What can hang from each mark:
Y: J
L: A
G: T
A: F J L
F: A
T: G J
J: E T Y
E: J

Every row comes from one small tree of marks. The marks that hang from a mark follow it in brackets, in alphabetical order. Every link used is in the known rows. Which tree was each row made from?
Known rows:
E(J(T Y)): [ 15.8 -14.4  37.0  -6.8 -33.6 -22.2  32.1  24.2  -2.6  11.4 -16.2  24.3
   8.5 -40.5  22.7   3.1  40.4 -29.0  34.4  -4.4]
F(A(J(E T) L)): [  6.9   0.1 -11.2 -23.2 -38.4 -10.9 -20.6  -9.9 -32.9  10.1 -18.7  12.1
 -15.6  14.3  -3.1  13.3  -1.6   8.1  28.0 -41.5]
J(E): [ 14.6   5.7  30.2   5.5 -16.5 -18.6  21.3  15.2   2.3  12.3  11.5  10.3
  10.3   0.2  25.9  -2.6   9.9  -9.8 -10.5 -21.1]
T(J): [ -0.3  -9.9  -5.2 -17.7 -26.6 -23.8   9.2 -11.0  38.5  12.0   2.8  12.7
  17.3  22.8  15.8 -18.2  49.0   5.6   9.2  -4.7]
L(A(F J(E))): [  1.3   3.6 -28.0 -34.8  -9.4  16.7  16.1 -28.2  -1.2  -7.1 -13.2 -30.8
   9.0 -18.2  19.5  48.7   2.3 -11.1   9.2   1.2]
L(A(F J(Y))): [ -8.2  -4.4 -40.7 -38.0 -36.0  14.0  39.1 -10.5  21.3  -6.8 -13.0 -25.6
  19.1 -40.3  12.8  25.0  20.2 -13.3  33.4  15.7]
J(E T Y): [ 19.0  -0.7  23.5  24.9 -35.8 -38.3  21.1  49.3 -22.6   1.8 -18.1  15.9
  16.2 -29.5  18.0  -5.3  18.9 -18.9  30.5  -0.2]
G(T(J(E))): [ 46.0  -1.1  14.6   7.7 -21.4 -16.2   4.9 -19.1  -1.0  -6.6  -8.8   5.1
  23.6  10.1  19.9   0.6  16.4 -11.0 -19.6 -21.8]
L(A(J)): [-10.0   6.6 -41.8 -54.4 -34.3   8.4  20.8 -13.3  41.2  -1.2 -17.4 -11.2
   7.8  -8.5  18.5  14.8  -3.0 -11.5   7.2   7.1]
E(J(Y)): [ 22.8  -3.9  37.3 -12.5 -31.2  -4.0  50.1   8.0  11.2  25.3   7.8  22.1
   7.5 -38.3  25.3  -3.8  46.2 -31.4   7.8 -17.0]
F(A): [ -5.7 -24.2  28.2 -14.1 -31.4 -23.0  30.5   6.8  21.2  23.2  23.5  14.2
   0.9  13.0  10.1  -5.6   1.7  24.6   6.5 -32.4]
A(F): [-14.9 -20.6  35.8  -6.3 -10.9 -11.9  28.5   1.1  26.9  -4.3  23.8  -2.8
  19.3   1.8  23.5   2.1  15.2   6.5   9.3 -10.5]
A(F J L): [-17.2   1.9  -5.8 -37.5 -26.0  19.3   0.7 -29.6  19.6 -10.0  10.1  -5.8
   3.8  10.3  11.6   1.4  18.8  -3.2  15.1 -25.6]
J(E Y): [ 27.1   9.4  24.2  19.3 -33.6 -20.4  39.8  31.4  -9.3  16.5   7.0  14.1
  15.0 -26.9  21.0 -12.3  27.5 -20.5   4.8 -13.2]
T(G J): [-10.1   1.3   4.5  -1.4 -12.0 -41.0  -2.2 -19.8  30.3  23.6  37.8  15.2
  14.3  51.7  10.6 -21.8  60.7  15.3  -8.2 -16.6]
E(J): [ 11.8  -9.1  43.8 -24.7 -14.0  -1.6  32.5  -9.1  22.7  20.3  12.8  18.6
   3.0 -11.3  30.1   5.9  29.7 -20.0  -7.8 -23.9]
F(A(J L)): [ -6.8  -1.2 -15.9 -46.1 -46.5   7.4   3.1 -23.9  14.0  18.3  10.1  13.1
 -14.4  21.3  -1.6  -6.6   4.8  15.6  10.8 -47.0]
E(J(T)): [  3.0 -19.0  42.0 -19.1 -17.1 -19.6  14.2   7.3   7.7   5.9 -12.4  21.5
   3.0 -13.5  27.9  11.1  22.7 -19.4  19.2 -11.5]
F(A(L)): [  3.1  -7.5  12.6  -5.3 -29.1  -3.6  12.1  -6.8  28.0  10.2  30.2  26.6
  -7.1  27.8   3.2 -13.7   1.5  30.4   8.4 -59.0]
Y(J(E T(G))): [ 10.3 -11.8  57.5  11.1  -8.6 -56.2 -11.7   4.1 -44.2  25.1  -9.4  20.0
  -8.9  22.7  23.3   8.0  49.8  15.1  17.6 -19.6]
L(A): [ -0.5   0.0 -15.3 -14.8 -18.6  -0.5  30.0   3.9  54.9  -9.6   3.0   2.1
  15.4  -3.9  23.2   7.0  -6.5   2.4   4.5  -6.3]

Write each row's tree:
[ 58.2   2.9   9.8  20.3 -37.9 -17.8  22.4  -2.9 -13.0  -2.9 -12.5   8.3
  30.1 -14.6  14.3  -8.4  35.3 -22.5  -4.9 -13.9] : G(T(J(E Y)))
[ 20.1 -23.3  50.1  -5.9 -23.2 -40.3  -0.7  12.2 -33.9  13.3 -46.7  17.3
  -5.8  -6.3  26.8  12.9  37.1   6.5  34.4  -7.8] : Y(J(E T))
[  9.2   9.1  32.8  42.7 -22.1 -55.6  10.5  39.3 -31.6  12.0  18.6  18.7
  14.0  -1.1  13.1  -9.9  31.2 -10.5  13.8 -12.1] : J(E T(G) Y)
[ 22.5  16.6   3.0  27.8 -19.7 -43.2  10.4  -3.0 -14.6  33.4  31.2  15.5
  15.5  18.9   6.6 -18.0  77.7  -4.2  -1.9 -17.7] : T(G J(E Y))
[-16.1   3.4 -20.6 -12.1   3.3 -17.0 -12.7 -20.2 -23.2  -9.9  -1.1 -26.9
   7.8   8.0  11.5  49.5   7.3  -2.2  18.7   2.8] : L(A(F J(E T(G))))
[ 26.4  13.9 -16.4 -16.4 -53.6   5.1  15.4  -8.2 -29.2  28.9   2.3  13.3
 -11.3 -10.7  -5.9  -2.2  21.6  -2.6  16.9 -45.9] : F(A(J(E Y) L))
[ 32.8   5.7  -4.8  11.6 -33.6 -26.4  21.2   7.5  -4.5  22.8  -5.9  12.7
  18.8  -8.9  11.5 -13.2  66.9 -13.7  14.9  -5.3] : T(J(E Y))
[ -8.8  -0.2  13.2   6.4 -21.6 -36.4   1.6   6.7 -54.3   9.9   6.7 -12.6
  11.8  -9.1   6.8  16.5  41.6 -18.1  28.6   2.7] : A(F J(E T(G) Y))
[-16.2 -15.8 -40.0 -31.8 -38.7  -3.0  20.8   5.1   7.6 -22.1 -38.1 -22.7
  18.2 -41.8  10.8  31.1  13.2 -11.5  60.5  29.0] : L(A(F J(T Y)))
[  7.5   6.4  -8.3  -2.1 -34.8  -0.5  -5.8   1.9 -38.1 -15.2 -23.4  -2.4
   6.8 -23.6   4.6  12.6  30.1 -20.4  47.9 -13.0] : A(F J(E T Y) L)
[  4.3  -3.6 -35.4 -16.6 -28.8  -3.0  15.6   5.9 -25.0 -16.9 -42.1 -25.9
  16.5 -46.3  11.5  44.6  11.9 -20.0  51.4  21.5] : L(A(F J(E T Y)))
[ -2.9  -8.6 -22.0 -25.7 -65.6 -12.3   2.5   8.1 -10.3   8.5 -18.0  18.1
  -6.9  -6.9  -9.7  -9.4  15.0   6.5  53.3 -26.5] : F(A(J(T Y) L))
[  5.4  21.8 -21.5 -25.8 -58.7   9.5  17.6   1.3  16.6   5.1  -2.4  15.3
   4.7 -12.9   7.3 -26.0  30.5 -21.1  19.8 -19.6] : A(J(Y) L)
[  8.4  33.6 -10.8  11.1 -36.1 -24.1 -16.8   6.8 -38.6   7.0   3.9  16.6
  -1.0   6.8   0.0 -11.6  34.5 -20.7  19.0 -26.4] : A(J(E T(G) Y) L)
[ 23.2  23.6 -42.3 -25.6 -40.6   8.3  32.7   3.9  -3.4   8.1 -25.6 -10.6
   9.2 -41.0  14.4  20.5  13.2 -30.9  13.4   6.4] : L(A(J(E Y)))
[ -9.4 -23.0  53.2  -5.5 -18.7 -56.4  -6.3   2.8 -10.4  18.4  -4.8  22.9
  -4.1  27.8  21.3  -5.5  48.7  24.5  27.3 -11.1] : Y(J(T(G)))
[ 13.7  10.3 -10.8 -30.2 -36.4   6.9  -2.6 -24.3 -18.9  24.3   5.8  10.0
 -17.3  16.5  -0.3   6.7   4.8   6.3   1.9 -54.2] : F(A(J(E) L))
[-20.4  -9.1 -33.0 -51.1 -18.2  16.3  20.7 -27.7  32.9 -12.2  -9.4 -28.4
  12.5 -12.6  17.9  34.4   3.0  -2.5  18.4   9.0] : L(A(F J))
[ -6.5  -7.7  50.0  -2.1  -1.5 -36.1   3.0  -0.6  -0.9  17.8  24.5  23.7
  -0.3  14.1  22.7   7.5  33.7 -11.1   2.3 -22.9] : E(J(T(G)))
[ -3.7  -4.0  14.3 -29.2 -17.0  -0.9  12.7 -17.0 -20.0   9.5  -2.1 -20.8
   7.8  -8.9  20.5  23.3  20.4 -16.8   3.0  -5.9] : A(F J(E))
[-13.8  12.9   5.7   2.4  -3.4 -14.9 -35.0 -22.6 -36.6  -7.6  16.8  -3.4
  -1.7  30.2   4.4  17.3  23.4  -1.5  15.0 -31.3] : A(F J(E T(G)) L)
[-27.7 -19.5 -33.7 -44.3 -20.5  -0.9   3.8 -11.4  18.5 -26.5 -34.0 -26.3
  13.4 -14.4  14.8  40.8  -4.7  -2.7  45.3  21.2] : L(A(F J(T)))
